What can hang from each mark:
z_523: z_285 z_570 z_609
z_756: z_523
z_609: z_285 z_523
z_480: z_523 z_756
z_285: z_523 z_609 z_871
z_570: z_523 z_871
z_871: z_285 z_570

In the rows, zero is written as 128.
Known rows, with every way that one mark hangs from another:
z_756(z_523(z_609(z_285(z_871)))): | 151 | 114 | 100 | 136 | 108 | 112 | 121 | 150 | 131 | 151 |  76 | 137 | 110 | 107 | 142 | 162 | 115 | 134 | 132 | 121 | 136 | 152 | 149 | 109 | 151 | 133 | 111 | 136 | 115 |
z_609(z_523): | 153 | 135 | 145 | 139 | 180 | 155 | 118 | 127 | 129 | 104 |  83 |  91 | 122 |  82 | 138 | 127 | 145 | 138 | 118 | 129 | 108 | 158 | 174 | 123 | 136 | 109 |  96 | 114 | 101 |
z_609(z_285): | 162 | 159 | 124 | 159 | 131 | 182 | 124 | 128 |  93 |  97 |  97 | 117 | 156 |  69 | 142 | 137 | 118 | 146 | 128 | 134 | 118 | 174 | 159 | 137 | 169 | 132 |  78 | 124 | 129 |
z_871(z_570(z_523(z_285 z_609))): | 114 | 152 | 123 |  89 | 167 | 120 | 124 |  96 | 110 | 130 | 159 | 147 | 135 | 157 | 128 |  98 | 162 | 153 | 120 | 119 | 150 | 169 | 119 | 147 | 120 | 136 | 134 | 149 | 127 |
z_570(z_523(z_285 z_609) z_871): | 136 | 125 | 138 | 112 | 150 | 110 |  87 | 103 | 119 | 135 | 115 | 200 | 133 | 168 | 130 |  78 | 105 | 140 | 133 |  98 | 157 | 133 | 143 | 130 | 116 | 131 | 123 | 134 | 140 |
z_285(z_871): | 137 | 149 | 116 | 137 | 139 | 163 | 137 | 130 | 133 | 133 | 125 | 113 | 143 |  73 | 128 | 162 | 112 | 137 | 106 | 136 | 127 | 125 | 114 | 143 | 127 | 131 | 115 | 129 | 131 |
z_756(z_523(z_570)): | 133 | 125 | 141 | 136 | 140 | 101 | 161 | 139 | 115 | 128 | 132 | 147 | 102 | 156 | 115 | 170 | 141 | 148 | 145 | 139 |  75 | 142 | 138 | 116 | 144 | 101 | 124 | 137 | 105 |
z_756(z_523): | 132 | 123 | 143 | 137 | 161 | 126 | 153 | 121 | 125 | 153 |  94 | 143 | 105 | 112 | 114 | 173 | 128 | 167 | 123 | 139 |  71 | 156 | 163 | 126 | 164 |  93 | 103 | 137 |  85 |
z_756(z_523(z_285)): | 124 |  99 | 148 | 147 | 139 | 110 | 146 | 116 | 116 | 156 | 104 | 174 | 100 | 133 | 129 | 171 | 121 | 148 | 126 | 158 |  79 | 139 | 177 | 134 | 172 | 100 | 126 | 144 | 107 |
z_285(z_523 z_609 z_871(z_570)): | 125 | 130 |  84 | 110 | 111 | 152 | 161 | 176 | 165 | 138 | 150 |  28 | 136 |  87 |  92 | 120 | 155 | 115 | 118 |  93 | 167 |  75 |  65 | 144 |  86 | 126 | 137 | 119 | 160 |
z_480(z_523(z_285 z_609) z_756): |  99 |  74 | 163 | 135 | 108 | 111 | 103 |  80 | 149 | 133 | 102 | 181 | 131 | 135 | 164 | 113 |  83 | 108 | 128 | 151 | 115 | 126 | 187 |  80 | 165 | 155 | 157 | 154 |  81 |
z_285(z_523(z_570) z_609 z_871): | 131 | 120 |  91 | 126 |  62 | 135 | 145 | 192 | 171 | 102 | 153 |  51 | 130 | 132 | 113 | 128 | 130 |  78 | 151 | 100 | 162 |  45 |  64 | 137 |  81 | 132 | 143 | 115 | 172 |
z_871(z_570(z_523(z_285))): | 113 | 153 | 132 | 100 | 188 | 136 | 139 | 100 |  92 | 129 | 164 | 145 | 136 | 143 | 112 | 109 | 174 | 162 | 117 | 118 | 116 | 164 | 124 | 141 | 135 | 113 | 125 | 149 | 134 |
z_756(z_523(z_285(z_609 z_871))): | 114 |  99 | 109 | 143 | 106 | 107 | 139 | 148 | 140 | 150 | 107 | 144 | 101 | 123 | 134 | 162 | 100 | 126 | 129 | 153 | 110 | 100 | 140 | 133 | 150 | 102 | 142 | 138 | 132 |
z_285(z_523): | 144 | 110 | 151 | 131 | 136 | 166 | 153 | 125 | 144 | 139 | 113 |  99 | 130 | 102 | 103 | 143 | 150 | 133 | 127 | 103 | 109 | 122 | 146 | 146 | 135 | 116 |  94 | 124 | 112 |
z_871(z_285(z_523 z_609)): | 112 | 141 | 118 | 108 | 118 | 177 | 119 | 129 | 158 | 153 | 115 |  66 | 133 | 109 | 115 | 125 | 158 | 121 | 115 | 116 | 134 | 125 | 113 | 164 | 109 | 115 |  98 |  93 | 123 |
z_871(z_285(z_523 z_609) z_570): | 106 | 158 | 110 |  88 | 155 | 163 | 146 | 130 | 136 | 163 | 159 |  40 | 135 | 110 |  95 | 111 | 204 | 143 | 100 | 109 | 146 | 144 |  83 | 165 |  92 | 120 | 117 | 101 | 133 |
z_480(z_756(z_523(z_285))): | 102 |  86 | 168 | 157 | 123 | 110 | 148 |  93 | 115 | 161 | 105 | 183 | 112 | 110 | 113 | 160 | 107 | 137 | 128 | 155 |  66 | 134 | 170 | 104 | 209 | 105 | 134 | 143 | 101 |
z_480(z_756(z_523(z_285 z_609))): | 101 |  88 | 161 | 148 | 102 |  92 | 132 |  90 | 133 | 164 |  98 | 183 | 114 | 124 | 130 | 152 |  95 | 127 | 132 | 156 |  99 | 139 | 166 | 110 | 194 | 128 | 140 | 142 |  94 |
z_570(z_523(z_285(z_609))): | 105 | 141 | 121 | 114 | 127 | 146 |  99 | 114 | 125 | 106 | 118 | 158 | 134 | 158 | 139 |  98 | 114 | 130 | 146 | 123 | 122 | 123 | 141 | 151 | 140 | 103 | 110 | 138 | 135 |
z_871(z_570): | 129 | 179 | 140 | 118 | 192 | 153 | 169 | 103 | 103 | 128 | 164 |  98 | 148 |  91 | 105 | 137 | 161 | 183 | 100 | 143 | 111 | 184 | 116 | 159 | 128 | 125 | 114 | 133 | 107 |
z_523(z_285 z_570 z_609): | 124 | 131 | 141 | 137 |  73 |  85 | 116 | 108 | 127 |  93 | 174 | 167 | 136 | 194 | 176 | 130 | 100 |  93 | 151 | 177 | 170 | 132 | 122 | 167 | 108 | 179 | 163 | 138 | 138 |
z_609(z_523(z_285(z_871))): | 145 | 104 | 130 | 148 | 148 | 136 | 107 | 137 | 126 | 116 |  98 | 115 | 112 |  89 | 154 | 130 | 136 | 102 | 112 | 140 | 131 | 116 | 167 | 118 | 135 | 122 | 132 | 124 | 142 |

Rows:
| 133 | 155 | 125 |  85 | 177 | 137 |  76 | 105 | 123 | 163 | 106 | 164 | 131 | 152 | 117 |  82 | 142 | 154 | 114 |  76 | 154 | 161 | 119 | 125 |  95 | 124 |  98 | 108 | 124 | -> z_570(z_523(z_609) z_871(z_285))
| 151 | 122 | 116 | 137 |  97 |  87 | 130 | 152 | 118 | 115 | 111 | 141 | 109 | 160 | 147 | 153 | 129 | 125 | 157 | 130 | 128 | 155 | 139 | 110 | 140 | 137 | 123 | 137 | 118 | -> z_756(z_523(z_570 z_609(z_285)))
| 120 |  99 | 124 | 134 | 145 | 100 | 158 | 133 | 112 | 169 | 131 | 153 |  97 | 122 | 119 | 172 | 142 | 143 | 111 | 146 | 100 | 124 | 140 | 122 | 155 | 110 | 150 | 150 | 133 | -> z_756(z_523(z_285(z_871(z_570))))
| 127 | 110 | 141 | 138 | 126 | 109 | 124 | 139 | 130 |  83 | 149 | 149 | 126 | 174 | 148 |  97 |  96 | 116 | 144 | 146 | 117 |  91 | 147 | 101 | 100 | 131 | 162 | 140 | 127 | -> z_480(z_523(z_285(z_609) z_570(z_871)))
| 142 | 167 | 148 | 131 | 155 | 132 | 138 | 123 |  97 | 119 | 171 | 134 | 137 | 146 | 113 | 128 | 145 | 142 | 122 | 134 | 118 | 143 |  99 | 137 | 100 | 132 | 125 | 105 | 140 | -> z_523(z_570(z_871(z_285)))
| 122 | 167 | 117 |  94 | 179 | 160 |  91 | 123 | 118 | 145 | 109 | 137 | 135 | 136 | 101 |  75 | 142 | 158 | 118 |  79 | 130 | 138 | 109 | 131 | 101 |  92 |  93 | 100 | 137 | -> z_570(z_523 z_871(z_285(z_609)))
| 146 | 101 | 109 | 116 |  75 | 114 | 133 | 164 | 166 | 132 | 152 |  90 | 124 | 146 | 127 | 143 | 145 |  75 | 142 |  95 | 178 |  77 |  81 | 125 |  82 | 164 | 146 | 129 | 159 | -> z_285(z_523(z_570 z_609) z_871)
| 113 | 144 | 119 | 108 | 103 | 157 | 126 | 143 | 150 | 132 | 146 |  67 | 129 | 145 | 119 | 124 | 168 | 106 | 132 | 118 | 138 | 112 |  95 | 157 |  95 | 123 | 116 |  94 | 140 | -> z_871(z_285(z_523(z_570) z_609))
| 133 | 175 | 132 | 128 | 166 | 160 | 119 | 118 | 125 | 145 | 120 | 110 | 146 |  92 | 108 | 109 | 115 | 165 |  99 | 132 | 132 | 146 | 112 | 159 | 102 | 118 | 102 |  89 | 124 | -> z_570(z_871(z_285(z_609)))
| 130 | 144 | 139 | 155 |  98 | 101 | 136 | 137 | 112 |  78 | 179 | 146 | 141 | 170 | 134 | 104 |  89 | 114 | 149 | 167 | 144 |  91 | 105 | 160 | 101 | 139 | 158 | 118 | 166 | -> z_523(z_285(z_609) z_570(z_871))
| 132 | 157 | 136 |  96 | 201 | 159 |  94 | 109 | 101 | 161 | 111 | 162 | 131 | 134 |  97 |  92 | 159 | 165 | 110 |  74 | 112 | 154 | 125 | 118 | 116 |  94 |  90 | 108 | 133 | -> z_570(z_523 z_871(z_285))
| 134 | 175 | 134 | 130 | 138 | 131 | 134 | 135 | 112 | 106 | 167 | 115 | 142 | 147 | 115 | 114 | 131 | 137 | 129 | 135 | 132 | 130 |  86 | 148 |  88 | 130 | 127 |  97 | 144 | -> z_523(z_570(z_871(z_285(z_609))))
| 115 | 121 | 109 | 103 | 115 | 123 |  82 | 113 | 137 | 132 | 118 | 179 | 128 | 161 | 156 | 110 | 115 | 109 | 134 | 111 | 164 | 122 | 129 | 135 | 122 | 139 | 130 | 148 | 145 | -> z_570(z_523(z_285(z_871) z_609))
| 107 | 133 | 101 | 113 | 118 | 143 |  95 | 130 | 132 | 114 | 123 | 151 | 131 | 145 | 140 | 106 | 113 | 115 | 138 | 116 | 139 |  99 | 120 | 139 | 129 | 107 | 124 | 140 | 156 | -> z_570(z_523(z_285(z_609 z_871)))
|  99 |  75 | 173 | 148 | 133 | 134 | 124 |  84 | 127 | 130 | 108 | 179 | 131 | 117 | 143 | 125 |  98 | 121 | 123 | 152 |  73 | 118 | 193 |  73 | 185 | 126 | 149 | 156 |  91 | -> z_480(z_523(z_285) z_756)
| 114 | 138 | 106 | 147 |  62 | 110 | 131 | 153 | 129 |  79 | 183 | 123 | 138 | 159 | 155 | 133 |  97 |  82 | 147 | 172 | 157 |  72 |  86 | 160 | 104 | 146 | 171 | 131 | 179 | -> z_523(z_285(z_609 z_871) z_570)
| 138 | 143 | 135 | 122 | 152 | 162 | 127 | 131 | 138 | 160 | 116 |  94 | 136 |  99 |  91 | 105 | 137 | 144 | 108 | 101 | 137 | 119 | 114 | 147 |  96 | 114 | 103 |  88 | 133 | -> z_570(z_871(z_285(z_523 z_609)))
| 142 | 131 | 162 | 158 | 126 | 102 | 144 | 120 |  91 |  99 | 183 | 178 | 133 | 167 | 129 | 123 | 111 | 122 | 138 | 160 | 125 | 113 | 123 | 146 | 119 | 142 | 156 | 129 | 161 | -> z_523(z_285 z_570(z_871))
| 116 | 167 | 113 | 116 | 151 | 169 |  97 | 128 | 144 | 126 |  96 |  65 | 128 |  94 | 142 | 116 | 150 | 130 | 105 | 138 | 132 | 153 | 132 | 152 | 112 | 111 |  96 |  87 | 114 | -> z_871(z_285(z_609(z_523)))
| 111 | 176 |  70 |  98 | 142 | 149 | 131 | 155 | 141 | 113 | 151 |  71 | 145 | 103 | 112 | 106 | 137 | 141 | 119 | 106 | 158 | 112 |  64 | 142 |  93 | 115 | 129 | 127 | 151 | -> z_285(z_609 z_871(z_570(z_523)))
| 122 |  98 | 113 | 121 | 122 |  77 | 139 | 130 | 135 | 174 | 125 | 155 |  99 | 138 | 138 | 161 | 127 | 130 | 115 | 146 | 144 | 132 | 135 | 130 | 135 | 137 | 159 | 150 | 125 | -> z_756(z_523(z_285(z_871(z_570)) z_609))
|  92 |  85 | 156 | 146 | 111 | 132 | 116 | 100 | 144 | 113 | 107 | 154 | 134 | 120 | 148 | 108 |  79 | 115 | 133 | 155 |  90 | 102 | 177 |  85 | 173 | 124 | 153 | 147 |  94 | -> z_480(z_523(z_285(z_609)) z_756)
| 121 | 109 | 158 | 144 | 115 |  77 | 145 | 112 | 126 | 145 | 120 | 168 | 115 | 140 | 105 | 139 | 107 | 134 | 142 | 131 | 101 | 134 | 129 |  89 | 164 | 127 | 144 | 130 | 101 | -> z_480(z_756(z_523(z_570(z_871) z_609)))
| 158 | 141 | 144 | 131 | 178 | 127 | 115 | 143 | 109 | 104 | 122 |  99 | 114 | 125 | 125 | 108 | 169 | 124 | 122 | 115 | 120 | 141 | 137 | 104 | 102 | 117 | 121 |  96 | 136 | -> z_609(z_523(z_570(z_871(z_285))))
| 134 | 123 | 137 | 114 | 129 | 113 | 115 | 124 | 151 |  92 | 133 | 133 | 128 | 171 | 165 | 120 | 116 | 121 | 143 | 134 | 127 | 139 | 148 |  98 |  95 | 157 | 141 | 148 |  86 | -> z_480(z_523(z_570 z_609))
| 171 | 108 | 102 | 151 |  99 | 179 | 126 | 168 | 116 | 126 |  96 |  87 | 142 |  64 | 123 | 141 | 143 | 105 | 129 |  86 | 145 | 112 | 131 | 111 | 149 | 137 |  97 | 126 | 168 | -> z_609(z_285(z_523 z_871))
| 154 | 161 | 141 | 130 | 120 |  95 | 127 | 124 | 130 |  98 | 160 | 141 | 144 | 164 | 135 | 114 | 101 | 130 | 140 | 135 | 164 | 143 |  99 | 144 |  85 | 167 | 137 | 117 | 125 | -> z_523(z_570(z_871) z_609)
| 100 | 199 | 107 |  94 | 172 | 163 | 138 | 112 | 121 | 145 | 163 |  61 | 148 | 100 | 114 | 116 | 176 | 167 |  91 | 146 | 140 | 177 |  84 | 174 | 100 | 125 | 118 | 101 | 120 | -> z_871(z_285(z_609) z_570)
| 111 | 102 | 156 | 125 | 108 | 101 | 118 | 104 | 147 | 102 | 128 | 150 | 132 | 158 | 151 | 114 | 103 | 108 | 146 | 133 | 111 | 127 | 149 |  64 | 140 | 156 | 156 | 148 |  83 | -> z_480(z_523(z_570 z_609) z_756)
| 125 | 108 | 142 | 149 |  88 |  92 | 135 | 121 | 115 | 128 | 109 | 156 | 119 | 133 | 128 | 144 | 115 | 117 | 154 | 133 | 102 | 145 | 140 |  85 | 185 | 132 | 131 | 136 | 109 | -> z_480(z_756(z_523(z_570 z_609(z_285))))
| 103 |  81 | 144 | 146 |  94 |  90 | 131 | 103 | 138 | 169 | 102 | 177 | 112 | 115 | 130 | 157 |  94 | 114 | 126 | 150 | 111 | 120 | 149 | 102 | 185 | 134 | 152 | 144 | 111 | -> z_480(z_756(z_523(z_285(z_871) z_609)))
| 157 | 110 | 147 | 124 | 107 | 108 | 141 | 142 | 149 | 124 | 145 | 112 | 128 | 160 | 109 | 115 | 139 | 108 | 149 |  93 | 160 | 107 | 109 | 133 |  86 | 154 | 130 | 117 | 136 | -> z_285(z_523(z_570(z_871) z_609))
| 150 | 118 |  98 | 134 |  88 |  86 | 127 | 166 | 123 | 124 | 114 | 136 | 107 | 151 | 146 | 158 | 127 | 112 | 151 | 124 | 139 | 137 | 122 | 100 | 133 | 140 | 134 | 139 | 136 | -> z_756(z_523(z_570 z_609(z_285(z_871))))
| 134 | 125 | 132 | 124 | 115 |  78 | 139 | 135 | 136 | 129 | 126 | 147 | 102 | 174 | 136 | 160 | 125 | 134 | 148 | 139 | 116 | 149 | 132 | 125 | 126 | 131 | 132 | 138 |  98 | -> z_756(z_523(z_570 z_609))
| 114 | 108 | 135 | 134 | 132 | 143 | 115 | 119 | 147 | 101 | 110 | 137 | 130 | 134 | 163 | 116 |  92 | 127 | 127 | 157 | 108 | 114 | 178 | 119 | 129 | 123 | 138 | 146 |  97 | -> z_480(z_523(z_285(z_609)))
| 180 | 119 | 130 | 157 | 107 | 154 | 137 | 163 |  95 |  98 | 122 | 105 | 143 | 112 | 111 | 118 | 150 | 113 | 150 |  87 | 132 | 122 | 133 | 110 | 138 | 134 |  99 | 118 | 166 | -> z_609(z_285(z_523(z_570(z_871))))
| 123 |  89 | 118 | 132 | 102 |  84 | 124 | 129 | 145 | 170 | 103 | 168 |  98 | 139 | 149 | 167 | 103 | 120 | 124 | 150 | 137 | 123 | 149 | 130 | 141 | 135 | 149 | 146 | 120 | -> z_756(z_523(z_285(z_871) z_609))
| 121 | 131 | 125 | 134 | 139 | 136 | 147 | 116 | 107 | 139 | 165 | 137 | 138 | 102 | 133 | 148 | 132 | 132 | 101 | 160 | 140 | 125 | 118 | 155 | 133 | 142 | 154 | 142 | 157 | -> z_523(z_285(z_871(z_570)))
| 141 | 113 | 112 | 112 | 147 | 153 | 169 | 153 | 137 | 162 | 154 |  66 | 129 |  83 |  85 | 144 | 182 | 128 | 104 |  87 | 142 | 102 |  89 | 125 | 106 | 129 | 133 | 133 | 155 | -> z_285(z_523 z_871(z_570))
| 109 | 145 | 101 | 133 | 112 | 134 | 139 | 134 | 128 | 119 | 164 | 106 | 144 | 104 | 137 | 128 | 109 | 122 | 110 | 165 | 160 | 102 |  97 | 171 | 115 | 139 | 156 | 133 | 161 | -> z_523(z_285(z_609 z_871(z_570)))
| 127 |  97 | 141 | 138 | 112 | 137 | 100 | 106 | 137 | 116 |  78 | 144 | 142 | 101 | 159 | 109 |  92 | 117 | 133 | 122 | 116 | 151 | 182 |  59 | 172 | 152 | 124 | 149 |  83 | -> z_480(z_523(z_609(z_285)) z_756)
| 154 | 156 |  85 | 127 | 144 | 170 | 121 | 153 |  85 | 114 | 123 | 104 | 151 |  76 | 123 | 123 | 158 | 138 | 120 |  93 | 143 | 153 | 108 | 107 | 146 | 129 | 103 | 137 | 169 | -> z_609(z_285(z_871(z_570(z_523))))
| 131 | 131 | 121 | 130 |  81 | 140 | 149 | 163 | 164 |  89 | 148 |  61 | 134 | 150 | 110 | 118 | 134 | 101 | 162 | 113 | 138 |  82 |  96 | 154 |  97 | 122 | 121 | 112 | 138 | -> z_285(z_523(z_570) z_609)
